What can hang from each mark:
faneki: gutur nebonu sezema
zupurar: sezema
gutur: faneki
sezema: faneki kupud sezi zupurar
lese: sezi
kupud: sezema
sezi: lese mimasuk sezema

Every row comes from one small tree of marks. The marks that hang from a mark follow it in brackets, in alphabetical order. Every link used is in the known rows. Which tree was each row made from?
Known rows:
zupurar[sezema[faneki kupud sezi]]: [  4  10  10  -2 -27   4  -7 -20   7  14 -10 -10 -20  -4   4   8  -8 -29
   6  -7 -38  12  -5 -28  -8]
lese[sezi[sezema]]: [ 26  -4  33  23   4 -11   2  -5  24  -9   7  12 -11 -11  11  13  11  -7
   4 -18  18  -6 -13 -12   4]
gutur[faneki[nebonu sezema[sezi]]]: [  7  20 -13  33 -20 -14   3 -11 -10 -15 -12 -15 -22 -20  34   5   5  -9
  -5  -5  -8   6   4  -8  20]
kupud[sezema]: [ -2  12  57  -5   3 -15   0 -15  20 -29   9   1 -19   4   4  18  -2 -15
  21  -4   6  -3  -6   9   7]
faneki[gutur sezema[sezi]]: [ 12  13  -1  25  -4 -12  14 -11   4 -13  -4   4 -17  -1  17  25  13   7
  -4   6 -22  -1  -3 -22  -9]
lese[sezi[mimasuk]]: [ 11   2  10  26  -2 -13   5  -5  20  -6  12  10 -19  -2  -7   3   7  -6
  -1 -18  33  -9 -15  -5   5]
lese[sezi[mimasuk sezema[kupud zupurar]]]: [ 18 -16   9   9  -3 -18   5 -11  10   8   8  17   0  -9  11  12  -4 -11
 -12 -14  16  -5  -9 -15  16]
faneki[gutur sezema[zupurar]]: [ -9   0  23 -11   9 -22   7 -16   6 -10  -1  17 -14   3   7  39  -1  33
 -18  15   3  -8  10  -7   9]
lese[sezi]: [  1   9  39  19   5 -13   2  -8  18 -10   9  -1 -18  -8   5  11   8  -6
   9  -9  20  -3 -10  -4  11]
faneki[sezema]: [  2  15  12   7   8 -27  -5 -10  23  -5  -7  -3 -21   6  35  17   7   6
  -9  -3  15  -2   2  -6  -4]
zupurar[sezema]: [  1   8  23   0  -2 -11 -10 -15  20 -12  -7   2 -27  -4   7  17  -3 -10
 -12  -3   1  -1  -2 -12  -3]
gutur[faneki[nebonu]]: [  1  15  34  14  -9 -10   9  -9  -5 -25   0  -7 -24  -2  21   4   0 -18
  -7 -10  28   8   0  13  30]
kupud[sezema[zupurar]]: [-11   2  58 -22  -2 -13  -9 -21  13 -29  11  13 -10  -5  -8  16 -14   2
  19   3  11  -9   4  13  19]
gutur[faneki[sezema]]: [ -1  11 -12  18  11 -36  -4 -12  13  -7  -3 -10 -25  -6  58   7   6  -4
  -9   2  23   0   5  -1  18]
kupud[sezema[sezi[mimasuk] zupurar]]: [ 12   0   7   7 -30  -2  -4 -18   6 -27  14  26  -7 -11 -23  -4 -14  -5
  24  -8   1 -12  -4   1   6]
kupud[sezema[sezi zupurar]]: [  2   7  35  -2 -23  -3  -9 -21   5 -31  10  13  -5 -16 -12   5 -13  -6
  34   0 -11  -7   1   2  11]
sezema[sezi]: [ 22  17  14  27 -21  -4   0  -8  11 -17   1   4 -13   1  18 -10   3 -19
  19 -13  10   4  -7  -7  -6]
faneki[gutur nebonu]: [  2  12  68   0  -4   4  28  -8  -7 -28   0   7 -20  14 -14  36   5   2
 -16  -5   5   5  -4   3  10]
faneki[gutur nebonu sezema[zupurar]]: [-15   5  44 -17  -1  -9  15 -15 -10 -17  -8  12 -16  -1 -13  49  -3  36
 -28  10  -7  -4  11  -4  17]
sezema[faneki sezi[lese mimasuk]]: [ 40   5 -23  30 -25   8  10   7  24   9   1  29 -16  16  -6 -19  -9  -9
  22 -29  15 -17 -12  -1 -15]
lese[sezi[sezema[faneki[gutur]]]]: [ 24 -15  55   7   2   6  20  -9  19   1  16  25 -12  -1 -23  28   9  10
   5 -13   2  -8 -16 -16   2]
sezema[faneki kupud sezi[lese mimasuk]]: [ 32   8 -22  26 -20  -1  16   3  15  20  -4  12 -14  22  16 -11 -10 -31
  18 -23  -4  -5 -11  -6  -8]
faneki[nebonu sezema]: [ -5  20  31   0  -4 -16   3  -8   7 -11 -14  -8 -25   3  14  28   6   9
 -19  -8   8   3   4  -2   5]
zupurar[sezema[faneki[nebonu]]]: [ -6   8  51 -23 -22  12  -4 -15  10  -4 -10   3 -29  -2 -32  23 -10   3
 -14 -14  -5   4  -1  -7   0]

Which tree is each row?
[-17   1  81 -38 -16   8  24 -19 -16  -1   2   8 -10  17 -26  39 -15   8
 -12   1  -8  12   4   2  24]
sezema[faneki[gutur nebonu] kupud zupurar]
[ 26  -5  13   2  10 -19   7   0  14   5  -8  18  -1  11  45  15 -13 -17
  -3  -8   8  -7   3  -1  14]
sezi[lese sezema[kupud zupurar]]
[-25   8  46 -23   2 -17  21 -19 -18  -3 -12  -7 -14   6   8  57  -3  16
 -33  14 -24   8  11  -9  23]
faneki[gutur nebonu sezema[kupud zupurar]]
[ 25 -24  19  -2 -19   1  -3 -10  24  10  17  42  -5 -10 -31   1  -9  18
   1 -25  35 -18  -9  -7   4]
lese[sezi[mimasuk sezema[faneki zupurar]]]
[ 47  -7  14   7 -17  11  19  10  22   5  -5  37 -17  21 -15   7  -9  -1
  -6 -39  27 -15 -11   7  -6]
sezi[lese mimasuk sezema[faneki[nebonu]]]
[ 17   5   1   4 -50  24  -1 -13   3  -1  -8  15 -26  -7 -47   1 -10  -6
  -8 -25 -15   0  -9 -18 -12]
zupurar[sezema[faneki[nebonu] sezi[mimasuk]]]
[  9  24  10  21 -23  -5   2  -9  -2 -13 -15  -9 -19  -9  11  14   6   3
  -5 -10 -13   5   1 -13  -1]
faneki[nebonu sezema[sezi]]
[ -9  11  86 -28 -17   8   4 -17  11 -20   6   4 -22   4 -38  25  -9  -3
  19 -15  -2   2  -5  15  11]
kupud[sezema[faneki[nebonu]]]
[ 11  16  27   6 -28   0   4 -13   8   9   0  -8 -11  11  19  -5  -5 -31
  21 -14  -8  15  -8 -11  -3]
sezema[faneki kupud sezi]
[ 34  11 -59  46  -6 -16   7   6  21   5 -12  14 -20   5  32  -1   2  -2
   2 -15  -1 -19  -4 -12 -15]
faneki[sezema[sezi[lese mimasuk]]]
[ 33  13 -31  40 -10 -11  18   5   9   6  -7   5 -14  17  36  -7  -4 -39
   9 -17  -5  -4 -11  -8  -4]
sezema[kupud sezi[lese mimasuk]]
[ 36 -12 -13   9   4 -19  12   3  16   8  -5  29  -1  16  34   7 -14 -17
 -13 -15  19 -12  -2  -2   7]
sezi[lese mimasuk sezema[kupud zupurar]]
[ 25  15 -59  39  -2 -25  12   3  12  19 -17  -3 -18  11  52   7   2 -22
  -5 -10 -21  -7  -5 -19  -8]
faneki[sezema[kupud sezi[lese mimasuk]]]
[ 42  -4  22   7   1  -1   6   6  36   6  -2  30 -13  17  16   3  -6  -5
  12 -26  23 -15  -7   3 -10]
sezi[lese sezema[faneki]]
[  4   3   2  11 -12 -10   7 -17  -3 -12  -2  17  -9  -9   8  24   0  24
  -5  13 -20  -7   7 -19   2]
faneki[gutur sezema[sezi zupurar]]
[ -7  17   6  13   1 -25   4 -11  -1 -13 -10 -15 -28 -10  36  18   4   0
 -19  -3  15   4   7   3  25]
gutur[faneki[nebonu sezema]]
[ 23  -4   1   3 -46   9  -5 -12  12  -1  10  35  -5   2 -23 -22 -17   7
  17 -21  28  -8  -2  -3  -6]
sezema[faneki sezi[mimasuk] zupurar]
[-13  10  34 -15  -9 -15  -6 -13   1 -11 -11   4 -15  -7   4  28  -7  26
 -19  -1  12  -2  13   1  16]
faneki[nebonu sezema[zupurar]]
[ 55  -6 -17  31   5 -12  14  11  31  -5  -3  35 -14  18  25  -1   0 -14
  -6 -27  33 -20 -12   2 -11]
sezi[lese mimasuk sezema]
[-12  -4  70 -38 -14  -2 -11 -23  19 -15  15  20 -11   0 -29  15 -20  11
  29  -3  11  -9   3  15  16]
kupud[sezema[faneki zupurar]]
[ 46 -15 -16  15  -1 -11   5   6  25  -5   0  47  -5  10  13  -1 -13   3
  -8 -20  37 -25  -2   4   0]
sezi[lese mimasuk sezema[zupurar]]
[  6   6  40  -5 -35  30  15 -18  -9 -10  -7  11 -26  -7 -53  31  -5   4
  -8  -5 -44   4  -6 -23  -6]
zupurar[sezema[faneki[gutur nebonu] sezi]]
[  2  19 -35  33  -4 -34   2 -15  -4   5  -9 -28 -18 -10  74   1   6 -33
  -1   5 -17  13   3 -17  17]
gutur[faneki[sezema[kupud sezi]]]
